What can hang from each mark
Z_481: Z_478 Z_962
Z_882: Z_485
Z_478: Z_193 Z_481 Z_485 Z_516 Z_553
Z_485: Z_882
Z_962: Z_481
Z_986: Z_899
Z_431: Z_478
Z_899: Z_478
Z_193: Z_962

Every row comes from one small tree of marks. Brackets hold a mark, then the marks that hang from it, in the order of their numbers. Every link used is in the known rows. Which tree was each row made from?
Known rows
[Z_481 [Z_478 Z_193 Z_485]]: [-2.27  0.86 -0.11  2.80  1.94  3.52 -0.87  0.83  1.30 -0.69 -2.95 -0.67
 -0.35 -1.78  1.01 -0.53  1.81  1.48 -0.07  0.54  1.22 -0.75 -1.84]
[Z_193 [Z_962 [Z_481 [Z_478 Z_516]]]]: [-1.67  3.70 -1.07 -0.46  0.63  2.09 -0.85  2.75  1.12 -0.80 -4.51 -1.44
 -0.12 -3.75  1.17 -0.31  0.16 -0.61  1.87 -0.55 -1.92  0.29 -1.76]
[Z_962 [Z_481 Z_478]]: [-3.02  3.90 -2.26 -1.54  2.12  0.92 -1.66  1.80  2.21 -1.43 -2.46 -1.74
  0.79 -1.43  1.05 -0.90  0.83  3.05 -0.47 -0.95 -1.29  0.34 -1.06]
[Z_478 Z_485]: [-2.77  3.20 -1.36  0.94  0.93  1.11 -1.26  2.36  2.55 -0.81 -0.93 -1.13
  2.46  0.70  0.85 -0.66  0.92  0.70  0.94  0.57 -0.97 -0.53 -0.36]
[Z_481 Z_962]: [-3.37  4.06 -1.57 -0.12  1.07 -1.37 -3.16  3.52  3.72 -0.78 -1.84 -0.70
  1.80  2.12  2.42  0.06  0.33  1.30  2.90  0.57 -0.51  1.85 -1.00]
[Z_478 Z_481]: [-2.54  3.68 -0.67  1.06  1.03 -0.40 -1.56  2.28  2.56 -0.96 -1.68 -1.04
  1.95  0.48  1.41 -0.41  0.77 -0.46 -0.09  0.09 -0.76  0.10 -0.08]
[Z_899 [Z_478 Z_553]]: [-2.68  3.77 -0.06  1.99  2.70  1.54 -2.77  2.10  2.96 -0.83 -2.55 -0.89
  4.13  0.13  0.47 -1.14  1.12 -1.28  0.58 -0.07  1.67  0.04 -0.40]
[Z_193 [Z_962 [Z_481 Z_478]]]: [-2.14  4.05 -1.80 -0.52  1.23  1.72 -1.16  2.62  2.37 -1.12 -3.42 -1.64
  0.11 -2.32  1.33 -1.00  0.15  1.75  1.09 -1.02 -2.04  0.76 -1.48]
[Z_882 Z_485]: [-2.80  3.14 -3.24 -0.03  0.56 -2.26 -1.80  4.20  3.28 -0.55 -1.22 -1.11
  1.91  1.52  0.28 -0.31  0.18  0.12  0.88 -1.46 -2.72  0.46  0.52]
[Z_481 Z_478]: [-3.58  3.81 -2.29  0.39  2.18  0.70 -2.04  2.37  3.46 -0.60 -2.47 -0.66
  1.29 -0.90  1.39 -0.08  0.18  0.88  0.43 -0.48 -0.70  0.15 -1.49]
[Z_986 [Z_899 [Z_478 Z_193 Z_516]]]: [-2.89  1.65  0.85  1.72  1.98  1.29 -3.22  2.37 -1.09  1.43 -2.49 -0.02
  3.89 -1.27  2.12  0.54  1.66 -4.15  0.93  1.33  1.20  0.47 -1.25]
[Z_193 [Z_962 [Z_481 [Z_478 Z_485]]]]: [-1.61  3.17 -1.35  0.44  0.80  3.37 -0.59  1.84  1.57 -1.04 -3.35 -1.86
 -0.93 -2.75  0.80 -1.14  0.67  2.59  0.57 -0.32 -1.00 -0.47 -1.68]
[Z_986 [Z_899 [Z_478 Z_193 Z_481 Z_516]]]: [-2.09  1.31  1.74  2.75  1.63  1.30 -2.85  1.65 -1.89  1.43 -2.92 -0.33
  2.40 -2.01  2.34  0.72  2.07 -4.34 -0.48  1.49  2.40 -0.20 -1.12]
[Z_899 [Z_478 Z_193 [Z_485 Z_882] Z_516]]: [-1.55 -0.55  1.41  1.94  0.19  3.08 -0.63  1.61 -0.46  0.90 -3.59 -0.79
  1.93 -0.87  1.40  0.02  3.24  0.20  3.20  1.19  1.23 -1.68 -1.13]
[Z_986 [Z_899 [Z_478 Z_485]]]: [-3.44  3.42 -1.42  1.21  1.81  1.58 -3.71  2.48  0.87  1.43 -0.71 -0.79
  3.59  0.12  1.86  0.03  1.10 -0.80 -0.56  1.18  1.16 -0.43 -0.97]
[Z_485 Z_882]: [-3.41  3.19 -2.02 -1.29  0.21 -1.10 -1.83  3.25  3.28  0.22 -1.60 -1.04
  2.66  1.66  1.65  0.13  1.15  1.37  3.04 -0.10 -3.13  1.14 -0.19]
[Z_481 Z_478 Z_962]: [-3.56  4.11 -2.18  0.29  1.81  0.08 -3.37  3.03  3.91 -0.47 -3.06 -0.59
 -0.50 -0.02  2.32  0.40  0.18  2.45  1.82  0.00  0.65  1.48 -2.22]
[Z_481 [Z_478 Z_193 Z_516 Z_553] Z_962]: [-1.90  1.80  1.61  2.97  1.94  2.23 -2.43  1.33  0.98 -0.73 -5.86 -0.12
 -1.35 -2.69  0.95  0.49  1.81 -1.27  2.27  1.46  2.80  1.72 -2.65]
[Z_481 [Z_478 Z_193 Z_485 Z_516 Z_553]]: [-1.25  0.49  1.90  4.14  1.81  4.60 -0.57  0.16 -0.22 -0.53 -5.08 -0.53
 -0.70 -4.19 -0.43 -0.16  2.27 -1.93  0.22  1.41  2.30 -0.63 -1.84]
[Z_193 [Z_962 [Z_481 [Z_478 [Z_485 Z_882]]]]]: [-1.59  2.52 -1.65 -0.73 -0.33  2.95 -0.54  2.10  1.49  0.17 -3.75 -2.29
 -1.81 -2.25  1.04 -0.51  1.59  4.48  1.98 -0.34 -2.27 -0.01 -1.78]
[Z_431 [Z_478 Z_193 Z_485 Z_516]]: [-1.87  1.56  0.55  3.87  1.26  3.67  0.31  1.48 -0.16 -0.85 -4.59  0.20
 -0.42 -2.71  1.49 -0.45  1.90 -2.67  1.65  0.86  0.57  0.08 -1.39]
[Z_962 [Z_481 [Z_478 Z_485]]]: [-2.47  3.02 -1.87 -0.52  1.55  2.55 -1.08  1.14  1.49 -1.29 -2.43 -2.04
 -0.32 -2.01  0.50 -1.01  1.47  4.16 -1.15 -0.12 -0.43 -0.86 -1.10]
[Z_986 [Z_899 Z_478]]: [-4.19  4.26 -1.67  0.23  2.40 -0.02 -4.42  3.29  1.67  1.24 -0.71 -0.45
  4.61  0.58  2.27  0.16  0.51 -1.71  0.12  0.39  0.26  0.69 -0.83]
[Z_478 [Z_193 Z_962] Z_481 Z_485 Z_516]: [ 0.15  0.34  2.80  4.41 -0.58  3.53  0.66  1.47 -0.94 -0.37 -4.18 -0.65
 -0.63 -2.58  1.25 -0.05  1.73 -3.52  1.68  1.58  0.51 -1.02 -1.24]
[Z_962 [Z_481 [Z_478 Z_553]]]: [-2.53  4.28 -1.21 -0.19  2.52  1.60 -1.88  1.23  2.15 -1.76 -3.63 -1.93
  0.69 -2.45 -0.35 -1.18  1.25  1.88 -1.17 -0.58 -0.09  1.11 -0.93]
[Z_899 [Z_478 Z_193 Z_485 Z_516]]: [-1.53 -0.01  1.60  3.31  1.30  3.61 -0.73  1.33 -0.35 -0.26 -3.07 -0.28
  2.64 -1.27  1.28 -0.52  2.33 -1.59  1.68  1.20  2.50 -2.14 -1.21]

Which tree is each row?
[-1.30  0.03  1.22  2.23 -0.19  1.74 -0.08  0.72  0.39  0.21 -2.52 -1.34
 -0.39  0.12  1.34 -0.05  3.18  1.99  0.90  1.25 -0.20 -0.56 -0.53]
[Z_478 Z_193 Z_481 [Z_485 Z_882]]
[-1.82  1.92 -0.69  0.71 -0.58  0.83 -0.82  1.71  1.67  0.39 -2.05 -1.70
  0.11  0.58  1.20  0.15  2.20  2.21  0.88  0.89 -1.03 -0.73 -0.33]
[Z_478 Z_481 [Z_485 Z_882]]
[-0.99  1.54  2.04  4.14  1.46  3.76 -0.77  1.83  0.74 -0.44 -5.96 -0.15
 -0.46 -4.39  0.37 -0.14  1.01 -4.27  2.22  0.59  0.57  1.00 -2.31]
[Z_481 [Z_478 [Z_193 Z_962] Z_516 Z_553]]
[-1.68  4.36 -0.55  0.80  1.76  2.64 -1.43  2.03  2.13 -1.37 -4.45 -1.91
 -0.20 -3.18  0.19 -1.30  0.53  0.64  0.47 -0.65 -0.87  1.56 -1.43]
[Z_193 [Z_962 [Z_481 [Z_478 Z_553]]]]
[-1.98  2.07 -1.51 -1.62 -0.15  2.42 -0.57  1.17  0.04  0.29 -4.01 -2.06
 -1.06 -2.98  0.50  0.22  2.35  3.42  1.24  0.34 -1.52 -1.01 -1.48]
[Z_962 [Z_481 [Z_478 [Z_485 Z_882] Z_516]]]
[-1.95  2.71  1.44  4.15  2.22  2.81 -0.65  1.51  0.52 -1.18 -5.62  0.28
  0.44 -3.26  0.75 -0.73  1.69 -4.82  1.67  0.39  0.94  2.02 -1.20]
[Z_431 [Z_478 Z_193 Z_516 Z_553]]
[-1.60 -0.30  1.01  1.40 -0.60  1.95 -0.11  1.73 -0.16  0.52 -3.27 -0.90
  1.03 -0.68  1.05  0.44  2.78 -0.13  3.22  1.54 -1.24 -0.55 -0.71]
[Z_478 Z_193 [Z_485 Z_882] Z_516]
[-1.01  1.63  1.52  3.53  0.43  1.45 -0.36  2.15  1.30 -0.94 -3.09 -0.76
  0.66 -0.56  2.02 -0.61  1.14 -2.08  1.55  0.36 -0.56  0.81 -0.88]
[Z_478 [Z_193 Z_962] Z_481]
[-0.17  1.28  2.36  2.74  0.78  3.93  0.13  0.90 -0.05 -1.70 -3.64 -2.03
  0.50 -2.11 -0.23 -1.95  2.23  0.21  0.85  1.04 -0.20  0.97 -0.75]
[Z_478 [Z_193 [Z_962 Z_481]] Z_485 Z_553]
[-1.29  3.52  1.26  2.13  0.64  0.22 -2.63  2.17  1.32 -0.82 -4.49 -0.92
 -0.25 -1.03  0.93  0.65  1.30 -2.46  1.62  1.58  1.79  1.30 -1.05]
[Z_478 [Z_481 Z_962] Z_516 Z_553]
[-0.97  3.03 -0.65  0.65  0.18  3.60 -0.30  1.89  0.20 -0.80 -4.46 -1.67
 -1.11 -4.29  0.74 -0.49  0.72  0.38  1.04  0.21 -0.95 -1.04 -1.90]
[Z_193 [Z_962 [Z_481 [Z_478 Z_485 Z_516]]]]
[-0.62 -0.47  2.65  4.14  0.93  4.02 -0.37  0.46 -1.14 -0.18 -3.67 -0.77
  0.99 -2.11  1.33 -0.39  2.80 -1.87  0.09  1.43  3.59 -2.75 -0.99]
[Z_899 [Z_478 Z_193 Z_481 Z_485 Z_516]]
[-1.51  3.96  0.08  4.56  1.82  3.52 -0.72  0.78  1.64 -1.26 -4.43 -0.82
 -1.45 -2.52  0.47 -1.07  1.62 -1.61 -1.08  0.45  1.84  0.45 -0.91]
[Z_431 [Z_478 Z_481 Z_485 Z_553]]
[-3.05  1.90 -0.36  1.74  2.01  0.87 -2.74  1.95  2.47 -0.59 -3.55 -0.22
 -0.78 -0.38  2.35  0.15  1.33  2.46  2.00  0.40  1.49  1.64 -2.40]
[Z_481 [Z_478 Z_193] Z_962]
[-1.42  0.68  2.12  4.49  2.43  4.30 -1.46  0.56  0.72 -0.81 -2.99 -0.95
  2.62 -0.82  0.07 -1.50  2.72 -0.46  0.35  1.11  3.41 -0.82 -1.00]
[Z_899 [Z_478 Z_193 Z_485 Z_553]]
[-1.73  2.03 -0.60  0.67 -0.87  0.13 -2.05  2.35  1.96  0.54 -2.68 -1.51
 -1.56  1.46  2.05  0.68  2.20  3.87  2.26  1.40  0.28  0.44 -1.07]
[Z_478 [Z_481 Z_962] [Z_485 Z_882]]
[-1.25 -0.43  1.71  2.94  0.50  3.05 -0.64  0.65  0.08  0.55 -3.07 -1.37
  0.51 -0.01  1.64 -0.60  3.61  2.18  0.93  0.88  2.28 -1.78 -0.89]
[Z_899 [Z_478 Z_193 Z_481 [Z_485 Z_882]]]
[-1.07  0.28  1.91  3.97  1.25  2.69 -1.88  0.82  0.62 -0.49 -3.18 -0.75
 -0.31  0.39  2.49 -0.50  2.72  2.29  0.88  1.50  4.69 -0.96 -1.76]
[Z_899 [Z_478 Z_193 [Z_481 Z_962] Z_485]]
[-1.89  2.72 -0.28  1.84  0.26  0.56 -2.09  2.03  2.10 -0.73 -2.23 -1.16
 -0.80  0.93  1.98  0.08  1.32  2.24  0.72  1.46  1.60 -0.04 -1.09]
[Z_478 [Z_481 Z_962] Z_485]
[-1.63  1.06  2.55  3.41  2.32  2.84 -1.63  1.27  0.30 -0.68 -4.20 -0.34
  3.37 -1.78  0.46 -0.74  2.25 -3.85  1.59  0.80  2.79 -0.27 -0.92]
[Z_899 [Z_478 Z_193 Z_516 Z_553]]
[-1.34  1.75  2.51  3.53  1.41  0.79 -2.34  1.24  1.32 -1.23 -3.92 -0.89
 -0.41  0.10  1.16 -0.31  2.27 -0.30  0.85  1.50  2.70  2.12 -1.20]
[Z_478 Z_193 [Z_481 Z_962] Z_553]
[-0.83  1.19  1.03  1.44  0.29  3.07  0.36  1.63 -0.10 -1.43 -2.65 -1.81
  0.81 -1.11  1.07 -1.57  1.91  1.33  1.58  0.55 -1.28  0.40 -0.81]
[Z_478 [Z_193 [Z_962 Z_481]] Z_485]
[-1.51  1.68  0.70  4.81  1.49  3.44  0.28  0.67  0.40 -1.10 -3.93 -0.34
 -1.69 -2.00  1.74 -0.97  2.18 -0.59 -0.59  0.41  1.69 -0.07 -1.30]
[Z_431 [Z_478 Z_193 Z_481 Z_485]]
[-2.35  2.18  0.77  3.04  2.54  1.74 -2.95  1.35  2.27 -0.94 -4.64 -0.44
 -1.08 -1.28  1.12 -0.16  1.70  1.13  1.29  0.86  2.69  2.33 -2.38]
[Z_481 [Z_478 Z_193 Z_553] Z_962]
[-2.59  2.16  0.65  2.63  1.72  1.59 -3.26  3.22  0.39  1.31 -2.07 -0.15
  3.25 -0.62  2.79 -0.27  0.80 -3.32  1.87  0.64  0.44  1.46 -1.61]
[Z_986 [Z_899 [Z_478 [Z_193 Z_962]]]]
[-2.57  3.42  0.09  1.27  1.35  0.55 -3.67  2.62 -0.48  1.59 -2.48 -0.57
  2.81 -1.56  2.18  0.93  0.96 -4.26 -0.78  1.06  1.43 -0.54 -0.78]
[Z_986 [Z_899 [Z_478 Z_481 Z_516]]]
[-0.98  1.30  1.71  5.22  1.57  5.16 -0.46  0.98  1.30 -0.79 -4.70 -0.77
 -1.25 -3.45  0.15 -0.90  1.51 -0.92  0.94  0.83  1.49  0.33 -2.27]
[Z_481 [Z_478 [Z_193 Z_962] Z_485 Z_553]]
[-1.88  2.64 -1.17 -0.38  0.98  2.91 -0.60  1.12  0.11 -0.97 -3.61 -1.72
 -0.44 -3.55  0.38 -0.45  1.47  1.70 -0.23  0.28 -0.19 -1.42 -1.40]
[Z_962 [Z_481 [Z_478 Z_485 Z_516]]]
[-0.41  1.79  2.54  1.71  0.55  2.62 -0.16  1.58 -0.72 -1.58 -4.92 -1.38
  1.45 -3.06  0.09 -1.16  1.70 -3.16  2.42  0.72 -1.07  1.70 -0.80]
[Z_478 [Z_193 [Z_962 Z_481]] Z_516 Z_553]
[-2.96  4.20 -0.97  1.35  2.35  0.87 -3.65  2.22  3.72 -0.83 -4.10 -0.62
 -0.70 -0.81  0.99 -0.01  0.68  1.21  1.36  0.44  1.65  2.06 -2.18]
[Z_481 [Z_478 Z_553] Z_962]
[-0.35  1.76  2.87  4.66  1.03  2.35 -0.66  1.54  1.21 -1.07 -3.98 -0.91
  0.40 -1.62  0.70 -0.96  1.50 -3.37  1.01  0.70  0.56  1.50 -0.83]
[Z_478 [Z_193 Z_962] Z_481 Z_553]
[-1.52  4.61  0.58  3.50  1.34  1.31 -2.22  2.04  1.45 -0.90 -6.29 -0.18
 -2.30 -2.66  1.64  0.28  1.09 -3.32  1.65  0.74  2.44  2.18 -1.73]
[Z_431 [Z_478 [Z_481 Z_962] Z_516 Z_553]]
[-0.70  1.73  1.26  5.75  0.70  4.24  0.67  1.32  0.55 -0.90 -4.70 -0.39
 -2.48 -2.68  2.09 -1.08  1.54 -1.93  0.99  0.35  0.90  0.51 -1.73]
[Z_431 [Z_478 [Z_193 Z_962] Z_481 Z_485]]
[-1.42  1.87  1.65  5.09  1.82  4.52 -0.06  0.74 -0.27 -1.07 -5.62 -0.06
 -0.58 -3.74  0.30 -0.79  2.25 -3.91  1.11  1.05  1.71  0.80 -1.41]
[Z_431 [Z_478 Z_193 Z_485 Z_516 Z_553]]
[ 0.24  1.03  3.29  5.74  0.59  4.03 -0.02  0.80  0.21 -0.96 -4.08 -1.20
 -0.58 -2.01  0.23 -1.00  2.09 -2.47  0.53  1.45  1.37  0.21 -0.93]
[Z_478 [Z_193 Z_962] Z_481 Z_485 Z_553]
[-1.40  1.60  1.42  2.54  0.20  1.44 -0.26  2.98  0.82 -0.54 -3.69 -0.07
  2.01 -1.44  1.68 -0.06  0.72 -4.20  3.88  0.69 -1.44  0.83 -1.12]
[Z_478 [Z_193 Z_962] Z_516]
[-2.18  1.62  1.75  3.42  2.90  2.57 -2.08  1.29  1.60 -1.00 -2.99 -0.75
  3.72 -0.22  0.65 -1.40  2.19 -1.40  0.86  0.33  2.53  0.39 -0.61]
[Z_899 [Z_478 Z_193 Z_553]]
[-1.91  3.13  0.01  0.82  0.16 -0.67 -2.32  2.85  1.68 -0.54 -3.39 -0.61
 -0.11 -0.03  2.28  0.91  0.81 -1.12  2.23  1.19  0.79  0.71 -1.16]
[Z_478 [Z_481 Z_962] Z_516]
[-1.04  2.34  1.31  3.94  1.77  3.62 -1.77  0.66  1.33 -0.68 -3.01 -1.50
  1.54 -1.08  0.19 -1.10  2.07 -0.34 -1.16  0.83  3.77 -1.79 -0.50]
[Z_899 [Z_478 Z_481 Z_485 Z_553]]
